Every row comes from one small tree of marks. The marks that hang from a mark follow it in brackets, in alphabetical order. Every link used is in the known rows. Which tree was each row made from?
Known rows:
gasop(rikit(disop kuzi(kiru))): [ -7.5  36.2  20.2  -0.1  22.3  -0.5   3.1 -43.5 -16.3  10.7  -3.1   9.5
  18.1   6.9  -9.9  -5.5 -17.6  -8.9  24.5 -10.1]
kuzi(kiru): [  4.5   8.6 -12.8   3.4  51.1  10.5  -6.8 -13.9  -9.2   6.9  -8.6  -1.2
   1.7   7.5   5.6   6.1  -3.2  -5.3   6.0  21.9]
rikit(disop(legi) gasop kiru(kuzi)): [  3.4  16.0  15.7 -12.0 -22.8  -4.1   7.0  31.1  17.3  -7.9 -14.4 -13.5
 -11.8 -10.5   9.5  17.2 -13.7  -3.6 -25.4  -1.1]
disop(legi): [ 10.2 -36.4 -15.1   7.5  22.5  15.2  -5.9  12.7 -14.9   2.4 -43.0  -6.1
  18.1   5.0 -26.7   8.9  20.2   5.7  -5.7  36.9]
legi(disop): [ 11.9 -47.8 -21.7  -1.8  19.3  34.6 -22.8  -1.1 -15.3   4.1 -12.5   9.8
   1.3   9.6  -4.5   0.8  -4.2 -18.2   7.6  64.5]
kiru(kuzi(rikit)): [ 12.5 -32.4 -32.8  -1.5   8.0   3.6  11.2   9.4   4.5  -4.0  13.4   2.8
 -22.7 -30.2  11.3  20.6  28.8  -1.4  -8.9  17.4]
dazeto(gasop): [  2.8  -3.6 -25.3  12.2   2.5   0.1 -28.9  13.2   5.6   6.5   9.1   0.1
   0.2   5.1   2.5 -11.0  30.4   8.9   1.9  16.5]
gasop(rikit(disop(legi) kuzi(kiru))): [  1.5  17.7  25.2   1.3   9.0  -5.1   7.5 -33.2 -24.1   7.3 -33.9   0.3
  34.8   1.5 -29.4  -0.3 -18.3   0.8  19.5  -8.9]
dazeto(gasop(rikit(kuzi))): [ -0.8   4.0  -7.6  12.0  -5.2 -13.3 -21.6  -3.2  -2.5   6.4  10.2  -4.0
  11.4  15.7  -9.5 -26.2  39.3   7.8   8.8   2.9]
dazeto(gasop(rikit) kufa(zefu)): [  7.8 -48.7 -14.6  -3.2 -40.2 -31.7 -40.1  14.8   9.4 -15.0  22.4 -12.2
 -12.5  30.3  -3.8 -15.5  36.0  62.4   1.7  -6.7]
kiru(rikit): [ -2.8 -15.6 -10.5   8.6  48.0  30.6 -12.1  -9.6  -2.8   4.3 -14.4   1.8
   1.7   6.1  -1.6  -3.8  23.3 -39.7  -9.2  22.8]
rikit(disop kiru kuzi): [-18.0  20.5   4.6 -11.2  25.3  25.7   6.1   2.3  -1.8   6.3  -2.9  18.0
  -2.2  -8.4  -0.6   6.9  -0.7   9.0  11.4   5.9]
dazeto(gasop(rikit(disop kuzi(kiru))) kufa): [ -8.3  12.3   5.9  -4.3 -29.4 -31.2 -35.6 -13.5   4.8   0.9  52.4   5.2
   7.2  -5.9  -3.6 -23.3  -8.9  28.2  26.1 -42.1]
dazeto(gasop(rikit(disop(legi)))): [  5.8  16.6   0.3   9.9 -30.9  -8.0 -34.0   0.3  -4.4   6.0 -28.8   1.8
  25.1   6.6 -18.8 -19.8   1.3  14.7   9.7 -16.9]
dazeto(kufa): [ -2.3 -58.9 -29.4  -5.0  12.9  10.3 -27.4  15.7  -0.4  -5.5  15.9  -2.6
 -10.6   6.6 -15.0   0.4  26.1  24.5  -4.4  22.1]
rikit(disop(legi) gasop kiru kuzi): [ -5.9   4.4  17.3  -3.1 -19.1   1.8  38.1  17.2  -0.4  -1.7 -13.5  -3.7
   2.3   0.7  -4.7  13.9 -10.8  -3.2  -8.9   4.6]
dazeto(gasop kufa): [ -0.2 -43.0 -33.7   1.3 -15.3  -7.6 -44.0  29.3  13.3  -4.0  40.6  -2.5
 -12.3  -0.7  -2.0 -13.9  31.1  33.0   0.5   2.6]
kiru(kuzi rikit(disop(legi) gasop)): [  4.5 -10.7  25.0   0.4 -24.3  -2.4   9.3  -0.2  11.9  -3.8 -10.2  -7.1
   6.3 -21.9  -4.8  14.2  -2.1 -55.3 -29.0  -0.5]
kuzi(rikit(disop(legi) gasop kiru)): [  9.3  -1.5 -16.5   1.0 -25.3  -2.2  53.8  25.6   4.8  -6.1  -8.5   0.3
 -19.4 -10.7  23.7  21.0 -25.1   3.8 -13.4  -4.9]
gasop(rikit(disop(legi) kiru(kuzi))): [  1.6  31.4  14.3 -13.5   5.7   7.9 -23.4  14.8   4.0  -7.0 -46.9  -8.0
   4.9   0.8  -5.2   1.1  -6.1  19.0  -9.7 -17.5]
zefu(kufa): [ -3.2   9.3 -16.0  11.0  42.9  25.5  15.7 -19.2 -15.2   5.4 -26.2  14.4
   2.4   4.4  -5.0   4.4   2.5  24.7   4.7  22.8]
dazeto(gasop(rikit(kuzi(kiru))) kufa): [  0.0  -7.0  -6.5   1.9  -2.9 -32.0 -33.1   0.8   3.1  -4.2  53.7 -11.5
   0.3   7.0  -3.5 -25.8  15.8  33.4  15.8 -23.2]

Which tree is each row?
[-13.8  -6.5  20.8   5.6  -8.8  10.0  32.7 -23.5   3.0   6.7  17.0   8.3
   4.3  -8.1  -1.5   1.7   6.1 -57.7  -6.6   3.6] => kiru(rikit(disop gasop kuzi))
[ -7.2  18.6  20.7   0.7  -6.6 -10.3  31.9 -27.0  -5.6   7.8  25.9   6.6
   2.7  -5.0   3.8  10.8 -24.0 -28.5   8.9   3.0] => rikit(disop gasop kuzi(kiru))
[ -3.6  12.7 -29.0  -6.0  18.8  23.4  24.6   6.5   3.8   1.7  -1.3  21.2
 -25.5 -18.3  27.2  15.3 -15.2  12.6   7.0  -3.8] => kuzi(rikit(disop kiru))
[ -3.9 -25.8   7.1  11.4  10.0   7.7  31.4  -9.9   0.4   1.5  18.3  -6.7
  -1.8   5.6  -0.3  -2.7  27.0 -55.8 -18.0  23.1] => kiru(rikit(gasop kuzi))
[ -5.8  16.2  -0.5  -2.2  42.4  13.2  -1.5   3.9  -5.7  -1.4 -14.2  -8.1
  -2.5  30.3   0.7 -13.4  22.9  16.8  -0.2   7.2] => gasop(rikit(kiru kuzi))
[  0.6 -13.6  16.0  -3.4   6.9  19.7 -15.2  -4.0   5.1   1.3 -31.4   3.5
  17.1 -33.0 -19.0  12.1   8.0 -37.7 -11.9   2.0] => kiru(kuzi rikit(disop(legi)))
[  4.7  12.8   5.0  12.3  30.5   1.1  14.5 -16.3   3.6   0.2  14.0 -11.2
 -10.1  16.2  27.2  -1.6 -13.8 -56.3 -16.4   7.2] => kuzi(kiru(rikit(gasop)))
[ 17.2  -3.8  -8.8   7.6 -23.8 -20.5  52.9  -9.0  -7.3   0.9   2.6   2.1
  -4.7 -20.2  15.2  25.6 -42.7 -19.5   0.5  -5.0] => kuzi(kiru rikit(disop(legi) gasop))
[  2.2   2.2  25.9   3.4 -19.2 -17.4  34.6 -16.3 -12.4   5.9  -4.3  -2.6
  17.0 -10.7 -13.4  17.1 -25.1 -22.6   3.9   4.9] => rikit(disop(legi) gasop kuzi(kiru))
[  0.5  13.4   6.9  -4.3 -13.7   6.4  20.1  23.1   3.2  -2.8 -27.5  -5.0
  -5.2  10.3   5.9  10.3 -21.0   1.9 -15.4   4.8] => rikit(disop(legi) gasop kiru)
[  5.8  13.0  23.8   7.4   1.4  -1.5  23.1 -20.0  -2.4   1.9 -14.6  -3.4
  11.5  -3.8   5.8   9.1 -36.4 -54.6  -9.6  -6.1] => kuzi(kiru(rikit(disop(legi) gasop)))
[ -7.4  17.9  17.7  -3.7  10.8  12.8   3.9   2.8 -11.6   0.8 -40.1   1.6
  18.8  10.9 -20.6  -5.0  -3.4  18.3   6.2  -8.1] => gasop(rikit(disop(legi) kiru kuzi))
[ -8.6  28.3  11.0   0.8  44.1  25.2  -3.7 -37.4  -4.0   9.7  -5.0  16.3
   7.0 -10.5  10.9   2.4 -26.8 -45.3  10.5  -5.7] => kuzi(kiru(rikit(disop)))
[ 13.9  -5.3 -16.0   3.3   7.5  -3.2  28.6 -13.8 -14.4   5.9 -19.7  14.8
   6.9 -30.8   0.0  26.1 -31.8  -2.1  15.5  -3.1] => kuzi(kiru rikit(disop(legi)))
[ -4.2  32.8  18.0   5.4  10.7   7.0  18.4 -31.2   4.2   6.0  15.3   5.1
  -6.2   0.2  23.6   1.9 -35.8 -62.0  -5.6  -8.0] => kuzi(kiru(rikit(disop gasop)))
[  3.9 -22.5 -14.6 -12.4 -23.0 -24.3 -40.8  38.8  18.8 -21.5  20.8 -15.9
 -28.4  37.7  18.4 -19.8  26.9  81.5  -4.7 -16.7] => dazeto(gasop(rikit(kiru)) kufa(zefu))
[  1.8  44.1   1.7   1.0 -13.8  -2.5 -33.3  19.7   6.2   0.9 -30.7  -3.1
   8.6  13.1   2.4 -20.4  -8.8  31.1   5.4 -27.9] => dazeto(gasop(rikit(disop(legi) kiru)))
[-16.8  13.8  -2.8 -11.2 -27.5 -10.8 -34.9  21.9  16.4  -5.6  39.6   3.3
 -11.3   1.0   0.6 -26.6   7.4  48.7  13.7 -42.3] => dazeto(gasop(rikit(disop kiru kuzi)) kufa)
[ 14.9 -25.7  -6.1  -2.3 -50.5 -18.2  38.8  12.3   6.6  -6.3  -1.0  -1.3
 -11.7 -38.4   4.7  30.3  -6.0 -17.7 -17.6   0.2] => kiru(kuzi(rikit(disop(legi) gasop)))
[ -6.5  53.1  10.2 -16.3  10.2  13.2 -27.1   4.6  11.2  -4.2 -18.7  -0.9
 -12.1   4.7  11.8  -4.9  -5.1  10.6  -5.2 -16.1] => gasop(rikit(disop kiru(kuzi)))
[  2.4  -1.0   6.3   6.3  11.9 -15.6  36.1 -12.4  -6.4   3.3  25.6 -11.0
  -1.8  11.1   7.0   7.8  -1.9 -24.6  -3.5  20.6] => rikit(gasop kuzi(kiru))
[ -7.6  -7.5 -16.0  -5.1  -6.1 -14.9 -34.7  37.4  14.8 -11.2  41.5 -12.7
 -14.8  18.2   5.4 -30.9  29.8  52.5   1.9 -24.4] => dazeto(gasop(rikit(kiru kuzi)) kufa)
[ -6.8 -41.3   9.0 -13.1 -64.5 -34.2 -24.9  -3.5   7.4  -8.2  31.7   5.7
   1.8   3.6 -19.2 -10.6  28.5  56.5  18.1 -21.1] => dazeto(gasop(rikit(disop kuzi)) kufa(zefu))
